Each row was made from one walk, in order. Every step used is in the known rows, and no mark comes twice. Write each row's walk.
Known rows:
devop norip: -4.255 0.927 -2.822 -3.326 1.610 4.950 -1.184 -2.666 3.481 -3.023 2.108 -0.439 -0.169 0.794 3.862 -4.121 1.430 5.060 1.050 -0.437 -2.196 -1.927 -1.963
bozug suge: -5.624 7.540 -7.162 -1.644 -1.363 -5.527 4.539 -0.798 1.221 -3.627 0.321 4.742 1.654 -3.278 -2.002 2.406 0.499 0.736 -2.301 -8.825 1.213 -0.687 3.982
suge devop: 0.592 8.622 -1.867 -0.535 -1.713 5.409 -1.633 -1.124 0.540 -0.518 -5.776 3.405 4.329 -1.555 3.038 -5.071 1.192 1.819 -0.400 0.493 1.509 -4.125 2.486
rofe devop suge: 0.682 4.818 1.047 -1.273 2.067 -4.936 -1.421 -1.117 2.606 -2.101 0.679 3.757 -2.918 -4.555 0.204 0.295 -1.572 5.556 -3.024 -0.321 -1.384 1.601 4.517
norip devop suge: 0.316 7.560 -0.144 -2.294 1.375 -4.190 -1.073 -0.837 4.097 -0.697 -3.031 3.205 -2.517 -2.306 1.065 -1.670 -0.849 4.762 -0.083 -1.918 -4.101 -0.320 -0.995
lezez rofe: 0.116 -0.627 -4.958 -0.716 -3.277 2.877 -2.155 1.621 0.429 1.274 -1.531 2.192 -0.598 3.601 1.983 6.273 -1.170 -0.038 -0.871 -4.723 -1.906 -1.805 -2.748
norip devop rofe lezez niboso: 0.178 -4.568 2.299 4.152 -2.241 -2.632 0.104 1.785 -2.981 1.348 -0.545 -4.728 -0.470 2.269 -2.553 -1.502 -1.663 -3.261 -1.530 3.231 -0.781 1.993 -0.337
devop rofe: -1.875 0.309 -6.749 -1.042 -3.560 -1.842 -2.031 2.721 2.260 -2.094 -3.411 -2.574 -0.214 3.344 0.691 1.784 0.070 0.596 -0.154 -5.199 0.653 -2.276 -5.355
rofe lezez niboso devop norip: -2.617 -0.950 3.247 -2.825 3.702 3.637 0.512 -2.466 2.423 0.822 5.570 -2.396 -1.365 -2.209 1.385 -4.578 1.753 -0.138 3.864 4.576 -0.111 1.478 3.360
devop niboso: -4.741 0.147 -1.940 1.249 -2.416 -1.558 1.036 2.668 1.664 -4.226 0.066 0.595 6.921 3.849 0.985 -5.506 1.271 -2.079 -4.110 1.331 -6.822 -2.699 -6.477
norip devop: 0.988 5.016 3.327 -1.359 3.063 2.223 2.642 0.714 -0.048 1.650 -7.428 1.872 3.637 -1.395 0.938 -5.942 -0.335 -0.057 4.414 1.323 -0.536 -2.767 -2.099
bozug suge devop niboso lezez: -1.756 3.297 -2.932 -0.236 -3.924 -0.826 2.790 -1.977 -1.565 -1.006 -2.868 2.504 1.466 -3.159 -3.956 -3.543 2.906 -5.024 0.101 -3.795 1.372 0.836 1.296
rofe vada: 3.313 -0.076 0.862 3.597 -1.529 -2.197 2.890 3.813 -4.174 2.761 -2.266 -0.045 3.213 2.159 1.665 -0.253 1.304 0.705 -5.296 -1.933 0.865 -3.150 1.247
rozu suge: -5.388 3.385 1.174 1.959 -0.701 -3.530 2.227 1.966 0.472 -6.546 3.328 3.839 1.689 0.547 1.735 1.451 -2.981 1.359 -0.056 -0.583 1.754 0.195 -0.275
rozu lezez rofe vada: 6.313 -3.670 1.050 4.055 -1.496 -0.655 2.618 3.115 -5.873 4.935 -0.190 -0.535 -0.542 4.288 0.735 5.083 -0.310 -2.396 -3.740 -1.397 0.196 -1.407 0.569
suge devop niboso lezez: -1.020 1.276 -1.554 0.495 -3.947 1.227 1.764 -1.289 -2.067 -1.082 -4.429 1.239 2.115 -1.660 -3.017 -4.673 2.433 -4.766 0.376 -1.823 1.168 0.319 0.300
vada rofe: 0.052 -2.801 -2.187 0.128 1.972 0.378 -1.800 -0.928 0.627 -3.183 -1.320 -2.933 1.366 4.390 0.872 6.845 -1.420 5.012 0.405 -3.345 2.647 -2.554 -6.138
vada rofe devop niboso: 0.662 -2.771 3.089 0.610 3.150 -1.063 -0.159 1.097 0.601 -1.787 2.475 0.341 5.208 0.751 -0.064 -3.298 0.725 -0.002 -1.379 5.846 -3.996 -1.336 -7.194
bozug suge devop niboso lezez rofe: 1.345 0.920 -5.838 -1.739 -4.800 1.285 -0.994 -0.635 -0.654 3.396 -0.336 3.925 -2.266 0.151 -1.578 4.991 1.663 -4.460 0.537 -5.814 -1.363 0.854 -2.764
suge devop niboso: -1.559 4.744 -1.518 0.208 -2.561 1.650 -1.178 1.262 1.906 -2.004 -1.132 2.509 7.253 1.828 2.479 -8.497 2.776 -1.439 -3.070 3.948 -6.092 -3.867 -5.727
rofe devop: 1.329 1.027 4.806 0.205 3.834 1.735 2.142 0.331 -2.013 -0.665 -2.176 2.902 2.939 -4.920 -0.569 -3.288 -1.548 1.125 0.133 3.385 3.267 -0.164 5.454
lezez niboso: -4.959 -1.320 0.456 3.427 -3.331 -0.775 0.162 1.805 -0.618 -2.171 3.249 -2.457 3.837 3.098 1.535 -3.221 -1.435 -2.828 -4.836 -0.001 -2.913 -1.237 -0.278

Which walk is each row?
0.210 1.873 1.943 -0.537 1.724 -6.894 -1.243 -1.195 2.934 -0.126 3.595 -0.946 -4.487 -2.160 -1.226 4.062 -1.035 1.730 -1.187 -0.121 -0.397 3.072 4.232 : vada rofe lezez niboso devop suge
0.973 -1.592 2.323 -3.783 7.100 5.364 -2.815 -4.043 2.542 -0.590 4.632 -0.713 -2.045 -2.221 2.713 -2.117 1.112 7.028 3.800 4.136 0.721 -0.085 -2.763 : vada rofe devop norip
-0.070 -3.323 0.509 4.634 -3.964 -1.319 -1.315 1.176 -2.796 0.508 -0.209 -4.197 -0.173 2.230 -1.837 -1.241 -1.214 -2.525 -2.970 2.876 0.044 1.528 1.303 : suge devop rofe lezez niboso
1.893 -0.802 -4.329 -0.920 -4.803 3.300 -2.190 0.062 -1.196 3.193 -1.739 2.533 -1.604 1.482 -0.664 3.748 1.180 -4.488 0.855 -3.853 -1.624 0.216 -3.610 : suge devop niboso lezez rofe
-0.836 0.463 2.146 -3.628 5.310 5.563 -0.830 -3.101 2.380 -0.970 3.322 0.940 -0.744 -3.797 2.662 -5.848 1.146 5.113 2.516 4.150 -0.264 -0.378 1.067 : rofe devop norip
2.215 -6.406 0.738 3.391 1.680 -1.077 1.197 -1.552 -4.272 -2.521 -6.521 -3.623 -1.058 2.473 -4.656 7.356 -3.137 3.993 0.038 0.792 5.886 2.487 2.382 : vada rofe lezez
1.532 2.457 -2.793 -2.132 -0.525 -0.574 -1.507 2.369 2.278 1.713 -5.710 -1.580 -0.136 1.232 0.902 -1.765 0.509 -0.127 4.274 -2.047 -0.191 -2.484 -7.899 : norip devop rofe
-1.097 -2.319 3.363 -2.878 4.979 3.628 -0.793 -3.185 2.739 1.125 6.491 -3.705 -2.180 -1.234 1.233 -2.067 1.658 1.227 4.753 4.634 0.547 1.433 0.783 : vada rofe lezez niboso devop norip
-0.576 -6.977 2.528 5.278 -0.989 -1.919 -0.087 0.052 -3.766 -1.000 1.439 -5.392 0.302 3.778 -2.405 2.736 -2.645 -0.831 -3.250 2.700 0.802 1.965 0.504 : vada rofe lezez niboso
3.944 -0.688 3.135 -0.665 2.676 3.214 -0.620 0.703 -1.901 2.898 -0.539 4.133 0.007 -3.448 0.130 1.867 -1.524 0.411 0.872 2.130 1.443 0.371 2.615 : lezez rofe devop
1.448 -1.666 1.101 -4.149 3.852 6.564 -1.914 -3.810 1.084 2.135 3.804 1.428 -4.082 -3.664 1.587 -1.768 1.430 3.065 4.273 2.175 0.305 1.443 0.176 : niboso lezez rofe devop norip
0.931 -0.640 1.017 -4.306 4.454 6.687 -2.748 -2.821 2.313 1.536 4.688 1.770 -2.878 -2.652 3.251 -2.113 1.283 4.438 3.092 3.367 -1.468 -0.006 -1.040 : lezez rofe devop norip
-3.112 2.361 0.838 -5.130 4.450 4.840 0.632 -2.571 4.470 -0.149 3.700 -0.297 -0.247 -2.737 2.815 -4.415 2.570 1.525 4.911 1.822 0.392 -0.685 1.915 : niboso devop norip
-1.922 4.043 2.609 -0.575 1.250 -6.353 0.690 -1.067 3.157 -1.800 4.454 0.072 -3.067 -2.372 -0.262 0.494 -1.555 -1.143 -1.255 -0.171 -1.787 2.480 6.469 : rozu lezez niboso devop suge
0.451 -3.228 -1.859 1.301 -0.863 2.930 1.086 0.129 -2.502 -0.467 -1.299 0.261 -1.492 4.283 -0.251 6.752 -3.353 -2.929 0.340 -2.374 -0.608 0.005 0.610 : rozu lezez rofe
0.617 -3.386 -4.500 -0.395 -4.836 1.694 -0.915 0.849 -1.436 2.097 -1.095 1.498 -1.822 2.466 -1.343 5.140 0.380 -4.571 0.324 -5.229 -1.913 0.701 -3.874 : devop niboso lezez rofe
2.651 2.494 1.037 -1.356 3.737 -4.863 -3.088 -2.245 2.836 -2.047 2.052 1.939 -4.122 -3.178 0.162 4.040 -1.875 7.488 -1.976 -0.361 -0.382 1.342 0.640 : vada rofe devop suge
-1.000 0.102 -1.732 -1.272 -1.681 -2.261 -1.236 3.181 2.754 1.672 1.491 -3.744 -0.242 0.757 0.216 0.180 0.970 -4.687 2.537 -1.584 1.364 -0.577 -2.154 : lezez niboso devop rofe
-2.610 -4.909 2.552 5.723 -2.697 -1.848 1.593 1.068 -3.981 -1.371 0.062 -3.878 1.474 2.359 -2.349 -1.399 -2.567 -2.602 -4.522 2.677 -0.349 2.161 4.112 : rofe lezez niboso
0.112 -2.381 6.558 1.211 2.889 -1.192 2.759 0.475 -1.281 2.227 1.966 -3.247 1.150 -1.835 -2.662 0.915 -0.671 -5.029 2.742 3.865 4.265 2.418 6.508 : vada rofe lezez niboso devop
2.411 -0.497 -1.074 2.573 -2.217 -1.596 -0.257 0.539 -2.565 -0.946 -6.387 -0.704 -2.555 0.141 -3.422 2.692 -1.677 1.520 0.996 2.178 5.133 2.732 2.862 : rozu suge devop rofe lezez
-3.674 0.790 2.263 -3.828 3.523 4.252 -0.319 -2.073 4.105 0.595 7.014 -1.839 -0.314 -1.822 3.161 -5.536 2.385 -0.254 3.824 3.122 -1.301 -0.050 1.259 : lezez niboso devop norip
6.004 -1.812 -1.114 2.638 -2.957 -0.618 0.302 4.194 -4.004 6.187 -0.346 0.946 0.301 3.797 2.382 4.770 1.080 -0.367 -4.517 -3.185 -0.898 -2.664 -1.780 : lezez rofe vada
3.842 -2.303 5.026 -0.073 6.318 1.454 -0.264 -1.200 -1.585 -0.026 -0.334 0.245 1.332 -2.979 -0.439 2.178 -1.747 3.859 1.905 3.348 4.672 0.016 0.290 : vada rofe devop
-3.050 -1.884 -1.587 1.217 -3.930 -0.941 3.485 -0.299 -2.202 -2.716 -3.600 -0.198 1.863 -0.195 -4.083 -2.503 1.365 -5.362 -0.201 -3.631 0.696 1.078 -0.030 : devop niboso lezez
1.511 -0.477 -3.212 -0.269 -4.570 1.733 -1.799 0.156 -1.083 2.141 0.621 3.737 -2.302 1.218 -0.401 4.688 0.558 -4.194 1.507 -2.977 -1.147 1.040 -4.061 : rozu suge devop niboso lezez rofe
-0.972 3.434 2.089 -0.333 0.384 -6.767 -0.179 -0.604 2.781 -0.442 2.867 0.263 -3.646 -2.989 -1.153 1.415 -1.012 0.549 -1.734 -0.030 -1.334 3.107 6.992 : rofe lezez niboso devop suge
5.303 -1.336 1.201 2.206 -1.738 -4.522 1.045 5.369 -2.137 6.393 1.819 -3.217 0.223 1.950 1.169 0.604 2.917 -3.575 -2.246 -0.868 1.528 -1.782 -1.392 : lezez niboso devop rofe vada
0.885 -4.230 -2.615 2.677 -2.544 -2.580 1.188 1.060 -3.269 -1.703 -7.906 -3.242 -1.994 1.828 -4.954 3.779 -2.347 1.021 -0.370 -0.646 4.096 2.443 2.967 : devop rofe lezez
